Each row was made from one path, in order. Every step used is in the known rows, and no mark comes twice. Write each row's path.
(in the rows, 128 means zero)
Known rows
nutar -> fole -> legem -> zigi: [141 131 138 180 154 120 149 165 180 116 129 173 112 143 108 126 120 155
  94 143  32 149  89 115]
lugel -> magiron -> legem -> zigi -> nutar -> muze: [ 82 164 125 181 148 140 140 139 177  91 154 128 176 159 170 152 106  56
 172 150 135 137 102 143]
ludod -> magiron: [135  81 135 193 113 131  97 161 145  94  80 119 148  94 132 153  74 114
 142 122 133  99 144 125]
ludod -> muze -> nutar -> fole -> legem -> zigi: [119 129 130 136 138  58 127 173 103 154  85 150  91 116  75 152 130 159
 126 179  89  86 103 148]
lugel -> magiron: [ 94 145 119 195 153 129 116 170 161  82 130 131 202 124 149 207  41  85
 178 153 136 106 137 105]
zigi -> legem: [154 160  66  95 146  93 153 135 191 105 151 163 160 144 135 136  96  94
 110 145 121  98 116 134]
ludod -> magiron -> legem -> zigi: [111  76 149 200 100 164 105 151 153  95  91 120 136 109 166 117 130  94
 150 118 126 121 130 148]
magiron -> legem -> zigi -> ludod -> muze: [112 132 106 139 117 150 130 127 159 109 157 149 127 135 185 113 177  75
 141 159 114 132 116 177]
ludod -> magiron -> legem -> zigi -> nutar: [113  90 155 187 101 150 111 148 160  99  97 120 125 124 157  98 129  86
 142 122 138 126 119 152]
lugel -> magiron -> ludod -> muze -> legem: [ 81 132 141 181 123 132  90 170 128  65 113  97 172 111 145 207 114  80
 192 163 141  86 112 153]
fole -> legem -> magiron -> ludod -> zigi: [117 119 158 193  52 148  97 163 154  95  66 149 106 104 125 106 142 120
 100 112  85 119 123 125]
lugel -> magiron -> legem -> zigi: [ 70 140 134 201 139 163 124 160 169  83 140 132 191 139 183 171  96  66
 187 150 130 128 124 128]
fole -> legem -> zigi -> ludod: [144 156 112 160 102 138 122 114 161 142 110 192 137 170 155 106 131 133
  73 132  96 143 128 118]
ludod -> muze -> legem: [128 119  91 125 114  85 100 154 102 100  76 144 145 107 116 173 147 139
 130 181 135  81 136 137]
muze -> nutar -> zigi -> legem -> magiron -> ludod: [118 121 103 134 152  65 149 131 170 108 152 165  94 106  80 157 126 132
 127 126 101 110 132 139]
muze -> nutar -> fole -> legem: [139 126 151 163 178  76 159 184 179 141 136 170 108 131  66 179 100 192
 135 158  51  83 124 130]
nutar -> muze -> ludod -> fole -> legem -> magiron: [166 128  84 161 133  71 123 108 129 115 133 171 126  99  93 152 160 139
 103 123 109 102 126 176]
lugel -> magiron -> nutar -> muze -> ludod -> zigi -> legem: [100 145 111 139 163 125 138 127 166 101 129 123 163 115 143 170 114  82
 182 133 155 124 107 149]
lugel -> magiron -> ludod -> fole -> legem -> zigi -> nutar: [ 75 142 179 194 115 133 110 173 151  92 125 106 143 127 143 150 111  68
 170 138 134 121  96 151]
muze -> nutar: [123 122 123 153 161  84 151 164 158 146 142 162 141 113  92 196  70 154
 146 163  99  77 152 127]
zigi -> nutar -> muze -> legem: [161 180  84 103 158  65 167 100 186 111 163 151 134 171 101 124 124 105
  84 159 131 132  96 146]
zigi -> legem -> magiron: [145 144  77 118 108  77 121 130 171  83 132 159 153 115 115 116  96  84
  80 131 129  95 126 141]
legem -> zigi -> ludod -> muze: [127 134  77 129 121 106 109  93 107 146 141 163 136 126 161 119 126  86
  81 162 135 141 126 157]
fole -> legem -> magiron: [134 139 135 195  68 121 103 159 162  95  72 172 137 125 110 120 102 137
  82 120  88 117 135 101]
legem -> zigi -> ludod: [131 131  80 144 132 124 122  87 137 140 165 173 154 132 169 124 111  89
  76 151 124 152 135 146]
lugel -> magiron -> nutar -> muze -> legem: [ 97 151 119 158 161 132 141 130 172  81 133 113 186 124 135 195  98  98
 177 144 137 132 109 133]

Which path is each row?
[130 135 147 118 142 122 151 141 175 119 126 130  80 117 105 108 159 131
 120 146  76 163  68 153] => magiron -> nutar -> fole -> legem -> zigi -> ludod -> muze
[127 107 109 149 118 134 109  85 133 136 137 148 136 118 166 106 123  90
  88 131 142 156 130 158] => legem -> zigi -> ludod -> magiron -> nutar
[159 137  63 124 154  93 149  69 142 117 157 162 152 130 131 152 178 137
  86 144 109 131 126 174] => nutar -> muze -> legem -> zigi -> ludod -> fole
[135 148 136 171  75 123 125 136 170  99  79 155 118 122  98 107 128 134
  85 113  85 138 109 119] => fole -> legem -> magiron -> nutar -> muze
[126 137 150 179  66 131 114 154 170  97  71 158 121 117 103 107 117 134
  91 115  91 134 119 108] => fole -> legem -> magiron -> nutar
[ 93  91 151 178  61 125  91 154 134  77 108 112  95  54 118 105 126  61
 106 124 118 122 117 158] => legem -> magiron -> ludod -> zigi -> nutar
[ 95 122 119 170 118 172 150 142 178 106 154 154 143 131 181 119 148  80
 144 149  92 149 114 144] => magiron -> legem -> zigi
[139  90 130 183 117  93  94 150 115 134 111 201 129  98 120 142 159 154
 120 128 134  94 158 151] => muze -> ludod -> fole -> legem -> zigi
[152 138 129 156 151 100 131 156 160 120 126 166  98 143 108 120 144 152
  92 153  51 136  88 139] => nutar -> fole -> legem -> zigi -> ludod -> muze
[172 142  49 145 167  86 141  90 145 118 165 173 154 120 113 183 130 126
 113 142 108 107 123 166] => nutar -> muze -> ludod
[169 137 119 125 129  95 110 148 164 113 146 156 114 117 141 133 148 126
 124 142 126  95 149 170] => zigi -> ludod -> fole -> legem
[122 135 139 179  73 128 118 143 175  87  74 165 104 115 101 102 131 133
  91 103  88 157 119  98] => fole -> legem -> magiron -> nutar -> zigi
[147 112  77 147 153 120 118 109 185  61 154 154  94 113 153 135 160  99
 144 107 124 160 142 134] => nutar -> zigi -> ludod -> magiron -> legem
[ 88 138 152 175 172 133 138 174 182  78 140 107 163 109 125 189  71  94
 189 149 112 136  97 122] => lugel -> magiron -> nutar -> fole
[122 124 104 120 124  70 111 138  99 116  90 150 121 126 108 133 163 133
  97 182 129 111 109 146] => ludod -> muze -> legem -> zigi -> nutar -> fole
[115 143 118 150 148  97 155 118 158 143 160 165 119 152 122  88  96  88
  64 155 101 178  85 126] => legem -> zigi -> nutar -> fole
[118 101  95 163 124 131 121 105 139 106 119 185 186 132 151 158 145 147
  86 154 120 131 158 115] => muze -> legem -> zigi
[140 139 135 161  92 146 116 112 160 138  90 170 123 159 151  90 142 133
  83 119 109 150 119 128] => fole -> legem -> zigi -> ludod -> magiron -> nutar
[167 178  79 113 163  55 155 100 173 126 175 163 124 162  96 123 113  92
  89 154 141 125  94 159] => zigi -> nutar -> muze -> ludod
[ 94 146 161 179 162 137 137 176 188  82 123 115 157 125 124 178  83 108
 183 142 106 136  94 116] => lugel -> magiron -> nutar -> fole -> legem
[113 109 178 172  89 144 122 187 157  95 124 108  90  86 124 137 162 103
 157 132  80 108  93 172] => magiron -> ludod -> fole -> legem
[ 73 129 174 206 113 147 106 177 143  88 119 107 154 111 151 169 110  78
 181 135 122 115 107 148] => lugel -> magiron -> ludod -> fole -> legem -> zigi
[136 139  94 120  95  92 116 131 170  73 143 138 137 106 118 114 120  70
  90 128 121  94 107 166] => zigi -> legem -> magiron -> ludod
[105  99 138 196  65 123  86 151 135  59 125 116 128  57 110 142 105  74
 104 129 100 111 121 156] => legem -> magiron -> ludod
[110 114 151 142 124 102 120 178 124 107 134  96  83  85  95 172 150 108
 163 172  80  82  80 191] => magiron -> ludod -> muze -> nutar -> fole
[114 130 108 149 124 163 138 123 180 106 174 156 139 139 192 117 166  76
 139 151 107 140 122 168] => magiron -> legem -> zigi -> ludod
